What can hang from each mark:
fufen: mesav risegu tafi
rotute: tafi
mesav: fufen
tager: doferer risegu tafi
tafi: fufen rotute
risegu: fufen rotute
doferer: fufen

Known rows, with every way that one mark hangs from another:
tafi(fufen rotute): [-0.98  0.45 -1.25  0.02 -0.44  0.08 -3.25 -1.61  0.61  0.08  0.12 -0.92
 -1.84  1.28  0.76 -0.08 -1.47  1.83  2.75 -1.16 -1.77  1.97]
risegu(fufen rotute(tafi)): [ 3.00 -3.75  2.59  0.85  1.38 -0.01  0.92  1.16 -2.60 -2.83  2.40 -0.24
 -3.51 -0.47 -3.06  0.27 -1.23 -2.14 -0.32  0.55  2.91 -1.16]
tager(doferer tafi): [ 1.00  0.47  0.00  2.66 -2.00 -0.31 -1.70  0.45 -0.04 -2.42  0.79  2.65
 -0.27  0.93 -0.40 -1.80  0.23  3.24  2.26 -2.30  1.85 -4.02]
fufen(mesav risegu(rotute) tafi): [ 1.95 -0.39  3.15  0.27 -0.75  1.29 -0.25  0.98  0.71 -1.73 -1.01 -0.22
 -0.90  1.64 -0.02  0.66 -1.88 -3.96 -2.17  0.19 -0.46 -0.29]
mesav(fufen(risegu tafi)): [-0.23  0.73  2.42  2.23  1.19  0.33 -0.83  0.53  2.93 -3.09  0.63 -0.18
  0.59  2.47  1.24 -2.96 -1.84 -2.22 -1.74 -0.27 -1.87  0.67]
tafi(fufen(mesav) rotute): [-1.22  0.91 -1.05 -0.76 -2.15  0.33 -4.41 -1.90  0.86  0.01 -0.98 -1.28
 -1.81  1.54  0.14  1.37 -1.88  1.45  1.78 -0.48 -2.39  1.82]
doferer(fufen(mesav tafi(rotute))): [-1.11 -1.33  0.92  0.24 -1.95  0.60 -3.86  0.10  2.25 -0.30 -0.11 -1.25
 -1.89 -0.07  2.16  0.18 -2.04 -0.10  1.37 -0.64 -2.63  0.64]
mesav(fufen(risegu(rotute) tafi)): [ 0.55 -0.42  2.93  2.07  1.58  0.30  0.66  1.34  2.22 -3.00  0.61 -0.18
 -0.85  2.45  0.33 -2.27 -1.84 -2.64 -1.82  0.09 -1.50  0.35]
risegu(fufen(mesav) rotute): [ 1.94 -2.50  2.75  0.69 -1.39 -0.39  0.50  0.79 -1.61 -2.13  1.16  0.19
 -3.52  0.87 -4.24  0.69 -1.17 -2.43 -0.39  0.69  1.01 -1.74]
tafi(fufen): [ 0.30 -0.03 -0.24  0.88 -0.06 -0.29 -2.40 -2.26  0.44 -0.74  1.30 -0.58
 -0.19  2.26  1.35 -0.94 -1.71  0.80  2.11 -1.87 -1.40 -0.42]
doferer(fufen(mesav risegu tafi)): [-0.88 -0.34  1.57  1.01 -1.65  0.75 -2.85  0.48  2.65 -0.85  0.30 -0.52
  0.00  0.54  3.18 -0.41 -1.99 -1.59 -0.38 -1.45 -1.34 -0.35]
doferer(fufen(risegu(rotute(tafi)))): [-0.50 -2.98  1.19  1.97  0.42  0.67 -0.65  0.75  1.05 -1.43  2.00 -0.07
 -1.56  0.34  2.73 -1.12 -1.60 -0.37  0.14 -1.74  1.32 -1.10]
tager(doferer(fufen(mesav)) risegu): [ 1.61 -1.84 -0.36  0.68 -3.06 -0.63 -2.24  0.31  0.64 -0.01 -0.23  0.90
 -1.52  1.98  0.67 -1.97 -0.68  2.09  1.76 -1.14  2.17 -4.02]
fufen(risegu tafi): [ 1.50  0.69  2.23  1.18  0.75  0.86 -0.43  0.52  1.25 -1.61  0.88  0.11
  0.71  1.28  1.95 -1.67 -1.47 -2.78 -0.65 -1.12 -0.26  0.29]
tager(risegu(fufen(mesav))): [ 2.53 -1.49  1.08 -0.47 -2.71 -0.88 -0.78 -0.60 -0.68 -0.76  0.53  0.72
 -2.10  2.34 -2.57 -0.03 -1.25 -1.53  0.15  0.74  0.99 -2.57]
risegu(fufen(tafi) rotute): [ 3.40 -2.27  3.50  0.46  1.21 -0.49  1.56  1.92 -1.65 -1.87  1.66 -0.41
 -3.31 -0.23 -3.01 -0.07 -0.82 -3.41  0.14  0.36  0.86 -0.61]
tafi(fufen(risegu) rotute): [-1.56  1.67 -1.21  0.31 -0.13  0.60 -2.66 -0.95  0.85  0.07 -0.16 -0.49
 -1.13  1.60  1.32 -0.12 -1.12  1.00  1.17 -1.60 -0.74  2.41]
rotute(tafi): [ 1.69 -2.66  1.02  1.15  0.48  0.89 -1.75 -1.12 -0.23 -2.84  2.00 -0.17
 -0.30  0.59  1.10 -1.25 -2.39 -0.07  0.66 -0.27  0.85 -0.91]
doferer(fufen): [-1.08 -2.42  0.33  2.10 -0.97 -0.33 -2.18 -0.80  1.73 -0.86  2.57 -0.01
 -1.07  0.92  2.65 -2.12 -1.66  0.85  2.40 -2.07 -0.89 -1.55]
risegu(rotute): [ 2.02 -3.36  1.77  1.58 -0.02  0.00  1.21 -0.20 -0.71 -1.93  1.70  0.40
 -2.61  2.04 -0.90 -1.31 -1.64 -0.86  1.29 -0.62  0.18 -1.90]
fufen(risegu(rotute)): [ 1.04 -1.52  1.71  1.92  0.31  0.67  1.48  0.40  0.20 -1.89  1.48  1.04
 -1.39  2.14  0.28 -1.65 -1.30 -1.97 -0.59 -1.09  1.29 -1.11]
doferer(fufen(mesav risegu tafi(rotute))): [-1.64 -0.12  1.14  0.42 -1.83  0.97 -3.18  0.82  2.68 -0.23 -0.49 -0.65
 -1.18  0.12  2.86  0.00 -1.75 -0.92  0.01 -1.09 -1.58  1.19]
mesav(fufen(risegu(rotute(tafi)))): [-0.14 -1.49  2.06  2.58  1.35  0.72  0.27  0.50  1.71 -3.61  1.28  0.19
 -1.14  2.46  0.16 -2.17 -1.96 -1.39 -2.08  0.10  0.07 -0.27]
risegu(fufen(mesav) rotute(tafi)): [ 2.51 -3.34  2.94  0.16 -0.39  0.30 -0.24  0.88 -2.32 -2.87  1.03 -0.51
 -3.48 -0.19 -3.73  1.63 -1.63 -2.40 -1.26  1.45  2.10 -1.31]

Rows:
[ 1.41 -0.22  1.98  0.16  0.37 -0.23 -1.04  1.09 -0.62 -1.29  1.26 -0.45
 -2.29 -0.74 -1.97 -0.42 -0.86 -1.95  0.80  0.43 -0.19  1.44] => risegu(fufen(tafi(rotute)))
[ 2.02 -3.04  1.24  0.16  0.15  0.60 -1.28 -0.52 -1.10 -1.96  0.36 -1.13
 -2.23  1.03 -0.31  1.15 -2.54 -0.56  0.17 -0.07  0.49 -1.20] => risegu(rotute(tafi(fufen(mesav))))
[-0.06  0.36  0.53  0.34 -1.18  0.47 -1.89 -1.09  0.44 -0.81 -0.34 -0.58
 -0.69  2.75  0.31  0.91 -1.84 -1.05 -0.44 -1.31 -0.50 -0.45] => tafi(fufen(mesav risegu(rotute)))
[ 2.29 -2.56 -0.40  1.50 -2.78 -1.02 -0.33  1.98 -0.23 -0.60  0.06  2.60
 -3.39  1.16 -0.38 -0.63  0.55  3.40  2.58 -2.08  3.30 -5.99] => tager(doferer(fufen) risegu(rotute) tafi)
[ 1.88 -0.16  2.77 -0.05 -1.31 -0.32 -1.63  0.31 -0.47 -1.81  0.78 -0.47
 -1.17  0.16 -2.26  0.36 -1.41 -3.18 -0.67  0.74 -0.55 -0.44] => risegu(fufen(mesav tafi))
[ 1.21 -1.03 -1.13  1.45 -3.37 -1.25 -2.06  1.08  0.52 -0.49  0.11  2.69
 -1.73  1.27  0.89 -1.35  0.45  4.04  2.81 -2.51  2.76 -5.62] => tager(doferer(fufen) risegu tafi)
[ 1.31 -0.28 -0.39 -0.24 -3.23 -1.18 -1.06  0.51 -1.00 -0.61  0.00  2.20
 -3.69  0.89 -3.00  1.12  0.25  1.44  1.61 -0.10  1.26 -2.08] => tager(risegu(fufen) tafi(rotute))
[-0.27 -1.68  1.55  0.82 -1.82  0.16 -3.50 -0.15  2.32 -0.75  0.54 -1.08
 -0.70  0.43  2.58 -0.51 -2.39 -0.76  0.96 -1.05 -2.27 -0.81] => doferer(fufen(mesav tafi))
[ 3.05 -2.00  3.62  0.00 -0.64 -0.20  0.34  1.59 -1.50 -1.96  0.47 -0.69
 -3.30 -0.05 -3.78  1.36 -1.23 -3.70 -0.87  1.10  0.25 -0.83] => risegu(fufen(mesav tafi) rotute)
[-0.39 -0.04  1.68  1.22  0.84  0.10 -1.61  0.21  2.50 -2.29  0.33 -0.91
 -1.33  1.75  0.34 -2.34 -2.16 -0.55  0.17  0.51 -3.22  1.68] => mesav(fufen(tafi(rotute)))
[ 0.11 -1.83  2.03  1.60  0.60  0.58 -0.45  1.71  1.63 -0.78  1.46 -0.22
 -1.60  0.29  2.94 -1.20 -1.43 -1.75  0.29 -1.83 -0.18 -0.58] => doferer(fufen(risegu(rotute) tafi))
[-0.88 -2.63  1.28  1.36 -1.35  1.10 -1.89  0.56  1.37 -1.61  0.78 -0.25
 -1.61  0.67  2.05  0.12 -2.02 -0.84 -0.84 -1.21  0.74 -1.36] => doferer(fufen(mesav risegu(rotute(tafi))))
[ 0.00  1.50  1.75 -0.44 -1.38  1.64 -2.34  0.51  1.59 -1.06 -1.65 -0.59
 -0.60  0.89  0.62  0.76 -1.79 -2.35 -1.38  0.26 -1.56  2.11] => fufen(mesav risegu tafi(rotute))
[-1.14 -2.03  1.39  1.65 -1.82  0.73 -1.35  0.29  1.76 -1.09  0.93  0.11
 -1.78  1.35  1.81 -0.39 -1.66 -0.87 -0.28 -1.49 -0.15 -1.50] => doferer(fufen(mesav risegu(rotute)))
[ 1.08  0.10  2.21 -0.60 -1.50  0.08 -2.19  0.63 -0.38 -1.41  0.09 -0.77
 -2.33 -0.37 -2.59  0.88 -1.23 -2.26  0.01  1.08 -0.96  1.31] => risegu(fufen(mesav tafi(rotute)))
[-1.94  2.05 -0.78 -0.36 -1.92  0.84 -3.84 -1.32  1.16  0.01 -1.36 -0.83
 -1.23  1.75  0.80  1.29 -1.72  0.72  0.33 -0.85 -1.40  2.38] => tafi(fufen(mesav risegu) rotute)
[ 1.00  1.15  2.50  0.27 -1.44  1.34 -1.82  0.06  1.61 -1.74 -0.66 -0.29
  0.97  1.62  1.17  0.06 -2.09 -3.31 -1.98 -0.21 -1.20 -0.03] => fufen(mesav risegu tafi)
[-0.66  1.52  0.00  0.53 -1.63  0.39 -3.15 -1.85  1.12 -0.72 -0.28 -0.48
  0.78  2.63  1.27  0.32 -1.89 -0.43 -0.31 -1.72 -1.14 -0.24] => tafi(fufen(mesav risegu))
[ 0.45 -0.17  0.54 -0.04 -0.28  1.26 -3.63 -1.48  0.23 -1.99  0.16 -0.97
  0.44  1.04  1.79  0.74 -2.56 -0.41 -0.88 -0.76  0.57  0.00] => rotute(tafi(fufen(mesav risegu)))
[ 1.14 -1.74  2.13  0.77 -0.98  1.57 -0.59  0.10 -0.02 -2.66 -0.10  0.10
 -1.23  1.74 -0.33  0.75 -2.22 -2.38 -2.33  0.20  1.47 -1.07] => fufen(mesav risegu(rotute(tafi)))
[-0.07 -1.56  2.24  0.88 -1.10  0.80 -1.62  1.30  1.89 -0.86  0.16 -0.64
 -1.38  0.59  2.27  0.16 -1.83 -2.12 -0.74 -1.19 -0.83 -0.62] => doferer(fufen(mesav risegu(rotute) tafi))
[-1.02  1.07  1.77  1.50  0.99  0.55 -1.14  0.88  3.05 -2.37  0.05 -0.41
 -0.71  2.03  0.94 -2.23 -1.73 -1.34 -1.34  0.20 -2.30  2.12] => mesav(fufen(risegu tafi(rotute)))
[ 1.90 -2.06 -0.49  1.28 -1.61 -0.78 -1.44  0.62  0.64  0.02  0.76  1.23
 -1.73  1.83  1.12 -3.00 -0.22  2.32  2.45 -1.44  2.56 -3.77] => tager(doferer(fufen) risegu)
[-1.89 -0.83  0.63  1.80 -2.46  0.64 -2.64 -0.55  2.49 -1.01  1.03  0.29
 -0.44  1.43  2.81 -0.92 -1.78 -0.49 -0.15 -1.78 -0.58 -1.16] => doferer(fufen(mesav risegu))
[ 2.18 -3.23  1.22  0.57  1.39  0.55 -0.56 -0.44 -1.29 -1.81  1.14 -0.91
 -2.23  0.86  0.02  0.28 -2.23 -0.31  0.74 -0.43  0.86 -0.94] => risegu(rotute(tafi(fufen)))
[-0.41 -0.86  1.28  1.64  0.13  0.45 -1.68  0.83  2.45 -0.70  1.57 -0.27
 -0.08  0.34  3.90 -1.75 -1.49 -1.38  0.36 -2.18 -0.53 -0.29] => doferer(fufen(risegu tafi))
[ 0.86 -1.22  0.28 -0.21 -0.51  0.81 -3.94 -1.99 -0.20 -1.91  0.43 -1.55
  0.02  0.86  1.23  0.87 -2.75  0.23  0.18 -0.43 -0.16 -0.47] => rotute(tafi(fufen(mesav)))
[ 0.72 -1.00  1.99  1.32 -1.79  1.03  0.05 -0.05  0.66 -2.07 -0.09  0.54
 -1.18  2.50 -0.64  0.25 -1.71 -2.24 -1.70 -0.17  0.41 -1.27] => fufen(mesav risegu(rotute))
[ 3.33 -2.18  1.18  0.30 -2.45 -1.56  1.29  1.02 -1.92 -1.31  0.81  2.31
 -3.96  1.60 -3.64  1.10 -0.02 -0.12  0.92 -0.25  2.24 -4.48] => tager(risegu(fufen rotute) tafi)
[ 3.78 -1.67  0.08  1.15 -2.36 -0.85  0.55  1.49 -1.34 -1.36 -0.37  2.95
 -2.96  2.14 -2.30 -0.80  0.49  2.62  1.98 -1.30  3.59 -5.81] => tager(doferer risegu(rotute) tafi)
[ 2.44 -0.88  2.76  1.10  1.34  0.88  1.26  1.43  0.47 -1.64  0.73  0.12
 -0.97  1.25  0.63 -1.12 -1.35 -3.46 -0.94 -0.68  0.25 -0.17] => fufen(risegu(rotute) tafi)
[ 1.54 -2.15  1.83  1.58  1.13  1.25  0.95  0.51 -0.23 -2.60  1.41  0.61
 -1.37  1.32  0.49 -1.03 -1.65 -1.89 -1.19 -0.51  2.16 -0.86] => fufen(risegu(rotute(tafi)))
[ 0.37 -0.15  0.90  2.26  0.17  0.41 -1.67  1.75  1.35 -1.14  1.04  0.63
  0.00  0.09  2.50 -2.96 -0.36  0.68  1.12 -2.30  1.83 -1.50] => tager(doferer(fufen(risegu tafi)))
